What can hang from each mark:
sopemo: fuli
forazak: busikat nefi sopemo
fuli: migu
vero: sopemo
nefi: fedub forazak sopemo
migu: borun
borun: migu
fedub: borun nefi

Every row comes from one small tree of marks. Brackets hold a mark, then the marks that hang from it, in alphabetical order. Every link used is in the known rows. Which tree was each row made from?
Known rows:
{fedub borun nefi}: [ 0.05  1.26 -1.00  0.51  4.25 -0.73 -3.71  0.62 -0.51  0.67 -0.66  1.19
 -1.62 -0.48 -0.41 -2.99 -3.03  1.54  0.02  0.24]
{forazak nefi sopemo}: [ 0.33 -2.44  1.57 -1.66  1.19 -1.10  1.21 -2.01  0.31 -1.11 -0.96  0.59
  1.23  1.17 -1.04 -0.38  0.63  0.16  0.86  0.16]
{forazak {sopemo fuli}}: [ 0.50 -0.12  0.89 -2.66  0.49  0.39 -1.38 -0.24  0.52 -0.37 -0.43  1.03
  0.07 -1.48 -0.97 -0.42 -1.84  0.35  0.32 -0.18]
{nefi sopemo}: [-0.63 -0.84 -0.22  1.05 -0.53  0.93 -0.76  0.36 -0.26 -0.07 -3.83 -0.59
 -0.31  0.69  0.66  1.50 -0.27 -0.10 -0.74 -0.80]
{fedub {borun migu}}: [-0.02  0.92 -0.30 -2.33  3.06 -0.90 -3.19  1.09  1.11  0.09 -4.63  1.97
 -1.19 -2.52  0.88 -0.59 -3.46 -0.48  0.77  1.15]
{vero {sopemo {fuli migu}}}: [ 0.79  1.28 -0.99 -0.34 -1.29 -0.55 -2.96  1.21  0.10  0.80  4.40 -0.21
 -1.76 -3.62 -0.12  0.54 -2.73 -1.75 -1.67 -0.83]
{nefi {fedub {borun migu}} sopemo}: [-1.57  0.76 -0.87  0.93 -2.67 -0.44  0.16  1.19  0.52  0.93 -8.70 -0.78
 -0.91 -1.75  1.35 -0.61  1.26  0.35  0.60  2.64]
{vero sopemo}: [ 0.41  1.97  0.06 -0.11 -0.87 -0.90 -3.24  0.25 -0.14  0.86  0.66  1.00
 -1.92 -1.56 -0.09  2.49 -3.13 -1.43 -2.04 -1.33]
{nefi fedub forazak}: [-0.04  2.60 -0.64  1.39 -2.48 -0.01  0.85 -0.70 -0.14  0.56  4.72  0.26
 -0.18  1.16  0.52  3.57 -1.44  0.59 -1.67  1.00]
{vero {sopemo fuli}}: [ 0.37  2.44 -0.27 -0.84 -1.17  0.36 -3.01  0.31  0.22  0.72  2.77  0.48
 -1.50 -3.29 -0.28  0.99 -2.11 -1.69 -1.54 -1.17]
{forazak {nefi {fedub borun}} {sopemo fuli}}: [-0.31 -0.81  0.77 -2.29 -0.20 -0.40  2.68 -1.64  0.89 -0.47 -1.99 -0.03
  1.42 -1.74 -0.92 -3.54  3.28  0.86  1.63  2.04]
{forazak nefi {sopemo {fuli migu}}}: [ 0.67 -3.06  0.58 -1.86  0.73 -0.78  1.47 -1.03  0.52 -1.17  2.73 -0.61
  1.35 -0.97 -1.07 -2.28  1.05 -0.13  1.25  0.55]
{sopemo fuli}: [ 0.38  1.63 -0.54 -1.69  1.37  2.00 -1.53 -0.51  0.41 -0.47  2.66  0.36
 -0.11 -2.83  0.01 -0.32 -2.37 -0.47 -0.09  0.07]
{migu borun}: [ 0.82  0.41  0.01 -0.24  3.29 -0.51 -2.01  1.36 -0.44 -0.95 -4.25  1.61
 -0.70 -0.55  0.52 -0.68 -2.43 -0.45 -0.46 -0.73]
{nefi {fedub borun} {sopemo fuli}}: [-1.50  1.21 -1.23  0.43 -2.36  1.34  1.16  0.86  0.45  0.87 -6.20 -1.34
 -0.21 -2.77  0.95 -2.53  3.09  0.97  0.16  1.94]
{fedub {borun migu} {nefi {sopemo fuli}}}: [-0.99  0.37 -1.25  0.70  1.61 -0.18 -3.77  2.04  0.17  0.69 -2.00 -0.23
 -1.55 -2.21  0.03 -3.44 -0.79 -0.06  1.84  0.98]
{forazak busikat {nefi fedub} sopemo}: [ 0.59 -2.20  2.43 -0.96  1.47 -1.25  4.01 -2.63 -0.30 -0.95 -5.36  0.43
  1.73  3.07 -0.53 -0.52  2.55  0.07  1.77  0.34]
{forazak busikat {nefi fedub} {sopemo fuli}}: [ 0.55 -1.67  2.13 -1.74  1.17 -0.02  4.25 -2.56  0.02 -1.07 -3.18 -0.06
  2.10  1.30 -0.71 -1.97  3.51 -0.21  2.28  0.39]
{nefi {fedub borun} forazak sopemo}: [-1.34  0.95 -0.90  2.06 -3.29  0.41  1.75  1.11  0.05  0.99 -1.33 -0.84
  0.05  1.26  1.06  1.31  3.13  1.09 -1.39  0.22]
{fuli migu}: [ 1.32 -1.47 -1.54  0.49  1.52 -1.58 -1.75  1.20 -0.27 -0.12  2.74 -0.43
 -1.19 -0.94  0.64  0.68 -5.13 -0.14 -1.15  0.64]
{forazak sopemo}: [ 0.55 -0.57  1.20 -1.93  0.75 -0.82 -1.61 -0.34  0.23 -0.26 -2.67  1.56
 -0.31  0.32 -0.80  0.95 -2.96  0.65 -0.20 -0.35]

Write each row's tree:
[-0.05 -0.32 -0.27  3.55  0.83  0.45 -1.27  0.27 -1.57  0.27  4.09 -0.56
 -0.53  4.08 -0.32  1.63 -0.76  0.13 -0.51 -2.20]
{fedub {nefi {forazak busikat} sopemo}}
[ 0.41  0.56 -0.12  1.80  0.74 -0.67 -2.70 -0.11 -1.00  0.31  6.98  0.60
 -0.88  2.43 -1.25  1.36 -3.27  0.88 -0.63 -0.98]
{fedub {nefi {forazak sopemo}}}
[-1.66  1.22 -1.20  0.11 -2.93  0.79  0.44  1.34  0.84  0.83 -6.53 -1.28
 -0.52 -3.55  1.17 -2.05  2.34  0.05  1.13  2.69]
{nefi {fedub {borun migu}} {sopemo fuli}}
[ 0.39  0.77 -0.28  1.37  0.57 -0.05 -2.58 -0.08 -0.84  0.26  7.88  0.36
 -0.70  1.60 -1.34  0.63 -2.70  0.73 -0.40 -0.96]
{fedub {nefi {forazak {sopemo fuli}}}}
[-0.93  0.02 -1.03  1.28  1.74 -1.08 -3.91  1.96 -0.06  0.80 -3.59  0.12
 -1.83 -0.95  0.17 -2.42 -1.51  0.17  1.46  0.91]
{fedub {borun migu} {nefi sopemo}}
[-1.10 -0.71 -0.52  0.37 -0.75  0.67  3.13 -1.27  0.38 -0.34 -2.79 -1.56
  1.22 -1.14  0.49 -2.59  4.58  0.21  0.89  1.82]
{forazak {nefi {fedub borun} {sopemo fuli}}}
[-0.10  1.30 -0.96  0.74  2.54 -1.29 -4.09  1.50  0.03  0.67  3.69  1.27
 -1.59 -0.08 -0.13 -0.60 -3.26  0.11  0.65  0.29]
{fedub {borun migu} {nefi forazak}}
[-1.09 -1.02 -0.32  0.92 -0.55 -0.18  2.97 -1.37  0.18 -0.24 -4.24 -1.23
  0.94  0.08  0.62 -1.57  3.81  0.44  0.56  1.76]
{forazak {nefi {fedub borun} sopemo}}
[ 0.11 -2.60  1.18  0.22  2.74  1.51  3.40 -1.94 -0.46 -1.42 -2.77 -0.98
  2.02  2.51  0.46 -0.63  3.95 -1.44  1.41 -1.67]
{forazak busikat {nefi {sopemo fuli}}}
[-0.75  0.74 -0.24  2.14 -3.36  2.10  3.16  0.20 -0.45  0.39  1.32 -1.63
  0.95  2.06  0.90  2.08  3.80 -0.27 -0.50 -0.90]
{nefi fedub {forazak busikat} {sopemo fuli}}
[ 0.48  0.95  1.10  0.34 -1.43 -0.54  1.99 -0.68 -0.38  0.28  1.00  0.83
  0.49  3.32 -0.02  3.25 -0.15  0.58 -0.67 -0.38]
{nefi fedub {forazak busikat sopemo}}
[ 1.13 -0.29 -1.50 -0.80  1.91  0.35 -1.56  1.78  0.08 -0.66  3.02 -0.46
 -0.47 -3.43  0.36 -2.22 -2.56 -0.72 -0.08  0.28]
{sopemo {fuli {migu borun}}}
[ 0.28  0.99  0.94 -0.57  0.04 -0.79  1.79  0.08  0.02  0.56 -1.61  1.42
  0.40  2.49  0.16  1.15  0.82  1.19 -0.47 -0.40]
{nefi {fedub borun} {forazak busikat sopemo}}
[-0.12 -1.36  1.19 -0.94 -0.97 -1.46  2.55 -2.28  0.29 -0.57 -2.29 -0.01
  1.10  0.56 -0.83 -0.69  1.56  0.72  0.98  1.97]
{forazak {nefi fedub} sopemo}
[-0.11 -0.73  0.31  1.16 -0.24  2.62  1.37  0.55 -0.44 -0.39  3.17 -0.81
  1.14  2.87  0.59  2.59  2.47 -1.07 -0.69 -3.53]
{nefi {forazak busikat} {sopemo fuli}}
[ 0.58  0.37  0.59 -1.13 -0.28  0.68 -0.71 -0.02  0.27 -0.28  6.55  1.07
  0.49  1.14 -0.67  2.65 -1.38  0.05 -1.07 -1.78]
{nefi {forazak {sopemo fuli}}}
[-0.07 -1.21  0.60  1.91 -0.02  1.40  1.10  0.46 -0.75 -0.26  0.92 -0.34
  0.78  4.69  0.81  4.01  1.51 -0.78 -1.24 -3.63]
{nefi {forazak busikat} sopemo}
[-1.01 -0.77 -0.40  0.99 -1.78  0.87  3.31 -1.82  0.13 -0.54 -0.90 -1.93
  1.26 -0.57  0.36 -1.19  3.88 -0.23  0.78  1.86]
{forazak {nefi fedub {sopemo fuli}}}
[ 0.24  1.08 -0.45  0.21 -3.43 -0.46  1.20  0.25  0.18  0.52  5.78 -0.29
  0.12  0.06 -0.26  1.73 -0.51  0.82 -0.93  1.12]
{nefi fedub {forazak {sopemo {fuli migu}}}}
[ 0.90  1.10 -0.93 -0.20 -0.77 -0.75 -3.06  1.90 -0.05  0.58  2.90 -0.03
 -1.78 -3.74 -0.03 -0.29 -2.27 -1.88 -1.53 -1.10]
{vero {sopemo {fuli {migu borun}}}}
[ 1.19 -0.91  2.09 -2.75  2.95  0.69  0.04 -0.59 -0.06 -0.75 -3.71  1.40
  0.72  1.01 -0.68 -0.25 -0.87 -0.30  1.11 -1.91]
{forazak busikat {sopemo fuli}}
[-0.82  0.12 -1.80  2.70 -5.13  1.05  2.22  1.34 -0.15  0.71  5.01 -2.63
  0.24 -0.01  0.86  1.48  2.52  0.17 -1.19  0.66]
{nefi fedub forazak {sopemo {fuli migu}}}
[ 1.34 -1.00  0.94 -0.83  1.33  0.24  0.31  0.37 -0.21 -0.48  5.45  0.82
  0.76  2.56 -0.34  2.40 -1.17 -0.42 -0.59 -2.69]
{nefi {forazak busikat {sopemo {fuli migu}}}}
[-0.26 -1.28  1.09 -1.56  0.03 -1.65  2.41 -1.74  0.55 -0.38 -4.14  0.41
  1.04  0.07 -0.71 -2.15  2.30  1.15  1.12  2.04]
{forazak {nefi {fedub borun}} sopemo}
